Known rows, with every step that occurs:
h y: [-30.9 -18.1   5.7  20.9   0.2 -11.6 -20.0 -16.9 -31.2  16.9 -13.5  -0.3
  -7.6 -21.6  15.8 -14.0 -37.2  -2.7  14.7]
q n x: [ 16.1 -26.0 -20.8 -29.3 -18.8 -22.0  14.3  25.0   0.0  10.1 -20.4  -3.3
  -4.3   8.2  43.3  -4.4 -26.4   3.6   0.9]
x c h y: [ -9.3 -10.8  -7.1  36.1   0.3  -5.2 -18.1  -9.6 -25.1  32.2 -30.1   4.3
 -32.3   2.1  25.3 -10.6 -29.0  -2.4  34.0]
h y x q: [  6.4  -8.4 -25.0  14.9   3.0   1.4  -0.7 -21.3 -12.5  28.8 -35.8 -10.9
 -10.4 -42.2   3.0 -13.7 -57.4   3.9  21.1]
h y x v q: [ 15.5 -23.5 -15.8   4.5 -34.0   1.5   0.3 -16.0 -31.7  33.8 -11.0 -13.4
   1.4 -40.0  14.3 -27.7 -57.6   2.1   6.6]
x y: [-14.9 -26.4 -10.7   5.6   1.6 -45.4 -13.6   3.7 -19.0   6.0 -13.9  -1.8
 -10.4 -16.2  15.9  -7.5 -28.0   4.4  25.2]
y x: [ 13.9   2.1 -41.2   2.8 -26.3 -14.2  14.7  -7.7   4.5  23.8  -9.0 -32.5
   7.0 -33.3   7.6 -26.3 -35.0   6.4  14.1]
c h y: [-19.7 -12.4 -16.4  32.4 -11.0  -9.8 -13.5 -17.1 -33.0  25.6 -15.9  -3.2
 -13.9   7.1  29.0 -22.3 -31.1  -0.1  26.0]
v q: [ -1.4 -15.0 -23.5   0.7 -53.8 -14.6  -2.9  -5.6 -30.0  17.9  -2.6 -14.7
 -22.3 -21.5   7.4 -18.1 -33.3  -0.1  -1.7]
h y x q n: [ 11.8 -23.6 -40.8   1.7   5.0  -1.7  17.0  10.7 -16.4  29.4 -36.7  -1.2
 -12.2 -23.9   8.5 -24.8 -53.5   9.9  24.9]
v q n: [  5.3 -30.2 -40.2  -9.3 -40.9 -14.8  15.1  22.4 -29.5  22.4 -10.7  -5.2
 -21.6  -8.8  12.2 -28.1 -34.2   6.6   6.0]
v q n x c y: [ 55.2 -35.0 -30.0  -1.4 -28.1 -20.8 -19.5  13.2   0.7  10.4 -24.1  -4.6
 -41.4 -15.5  44.4  -8.0 -22.7  10.8   6.2]
y x c: [ 24.2   3.4 -23.0   7.6  -5.9  -8.6   5.3   4.3  12.9  31.8 -29.9 -17.2
 -28.6 -37.6   4.9  -7.6 -32.0  -0.1  25.6]
n x: [  8.7 -13.4  -5.9 -20.8 -22.8 -24.4   0.0   1.6   2.2   6.2 -14.6 -11.4
  -3.4  -1.9  41.9   4.1 -25.0  -2.2  -4.1]
x n: [ -8.9 -19.9   5.7 -12.7  -2.2 -40.0 -14.8   2.6 -14.1  22.9   0.3  -5.4
 -11.1  -5.8  15.1 -23.5 -39.7  -4.9  25.1]
y x q: [ 17.6  -1.5 -37.8  -0.1  -5.7  -7.2   9.6 -15.6  -3.0  22.4 -30.4 -20.2
 -15.9 -36.7   5.8 -16.8 -54.8   5.9  19.3]
c h: [ -0.9  -1.3 -40.5  11.6 -27.1 -22.8   3.1  -7.3 -19.0  18.6  -8.1 -17.9
 -22.9  21.8  35.5 -25.6 -24.8   5.4  27.4]
c y: [ 15.8 -21.7 -30.9   8.8 -18.6 -34.6 -26.7 -17.6 -14.2  -4.5   3.8 -21.4
 -21.1 -18.1  39.0 -29.2 -28.4  14.7  12.5]

Rows:
[ 13.9 -25.1 -17.9  22.3 -20.9   2.7  -5.7  10.9 -22.9  38.5 -38.7  10.1
 -31.3  10.6  33.4  -5.5 -27.1  -2.4  21.5] -> v q n x c h y
[ 10.6  -1.0 -43.0  29.9 -23.4  -0.6   6.2 -16.0  -8.3  36.7 -18.8 -24.1
   7.8 -16.3  16.4 -29.3 -35.1   5.1  24.7] -> c h y x
[ 15.3 -10.5 -17.4  -9.2 -11.4 -29.9  -1.6   1.7   3.9  35.6  -3.2 -19.7
   5.0 -21.9   6.1 -30.2 -42.9  -2.1  26.4] -> y x n
[ 31.2   8.2 -48.3  19.4 -20.8  -9.9  10.5   1.7   5.4  37.4 -28.6 -18.9
 -32.9   2.7  23.5 -18.8 -24.5   3.9  37.6] -> y x c h
[ 29.3 -19.7 -21.3  13.8  -5.8 -28.5 -31.5  -7.9  -3.1   4.4 -13.7 -12.1
 -44.4 -24.3  33.7 -16.1 -25.6  10.8  21.5] -> x c y
[ 25.1 -32.6 -42.3 -16.0 -30.8  -6.6  23.8  18.2 -25.9  31.8 -13.5  -7.6
  -6.1 -19.5  18.5 -37.6 -50.7   9.3  12.5] -> y x v q n
[ 17.2 -35.9   0.7 -37.2   7.1 -19.8   9.2  11.6 -14.0  12.4 -18.0   2.6
   0.8   2.0  57.1 -12.4 -50.7   3.0  11.3] -> q n x v
[  1.2 -26.3 -32.9 -12.8   6.3 -15.8  13.3  15.6 -23.3  15.3 -29.0   3.6
 -30.6  -7.1  17.1 -20.7 -48.9   8.8  22.6] -> x q n
[ 41.4 -39.4 -50.3  -9.8 -32.6 -11.0  12.4  12.2 -23.7  24.5  -9.3 -12.5
  -9.1 -22.1  28.3 -43.2 -49.1  16.8  12.0] -> c y x v q n
[ 42.9 -23.1 -15.6   2.6 -10.3 -27.5 -29.5  -2.2   8.9   1.8 -20.3  -9.8
 -36.8 -17.2  49.8  -1.8 -21.6   8.4  12.0] -> n x c y
[ 11.5 -13.6 -18.1  11.8  -9.5 -20.0  -7.6  -4.1  -7.6  46.5 -10.8 -13.2
   6.1  -9.4  13.0 -32.4 -42.0  -2.6  34.9] -> c h y x n
[  9.9 -38.6 -27.1 -18.3 -24.5 -12.0  14.4  17.2 -36.5  23.4 -11.8   0.6
 -17.1  -8.8  24.4 -32.3 -48.9   7.5  11.3] -> x v q n
[  7.1 -22.1 -12.3  21.5  -0.4  -2.4  -6.6   9.8 -15.9  32.9 -39.3  10.9
 -27.2  14.4  37.8  -4.6 -26.1  -1.2  28.8] -> q n x c h y
[ 10.0 -40.1 -17.4 -14.6  -1.1 -43.0   1.3  28.8  -5.5   8.0 -27.4   7.1
  -2.0   0.0  35.5   3.7 -21.4   5.9  15.7] -> q n x y
[ 23.7 -30.9 -26.8 -26.5 -43.2 -14.6  14.1  25.8  -7.9  16.8 -20.2  -3.7
  -8.7   2.4  37.1  -4.4 -26.4   1.6  -8.3] -> v q n x
[  2.3 -13.6  -4.2  26.0  -2.6  -4.0 -15.7  -4.7 -15.0  30.2 -35.3   5.3
 -26.5   8.0  37.1   0.3 -25.4  -4.0  25.6] -> n x c h y
[ 48.7 -30.0 -25.2  -3.3  -8.1 -26.5 -19.8  12.4   7.7   5.9 -24.2  -4.6
 -37.7 -10.5  49.9  -7.4 -21.5  11.4  14.3] -> q n x c y
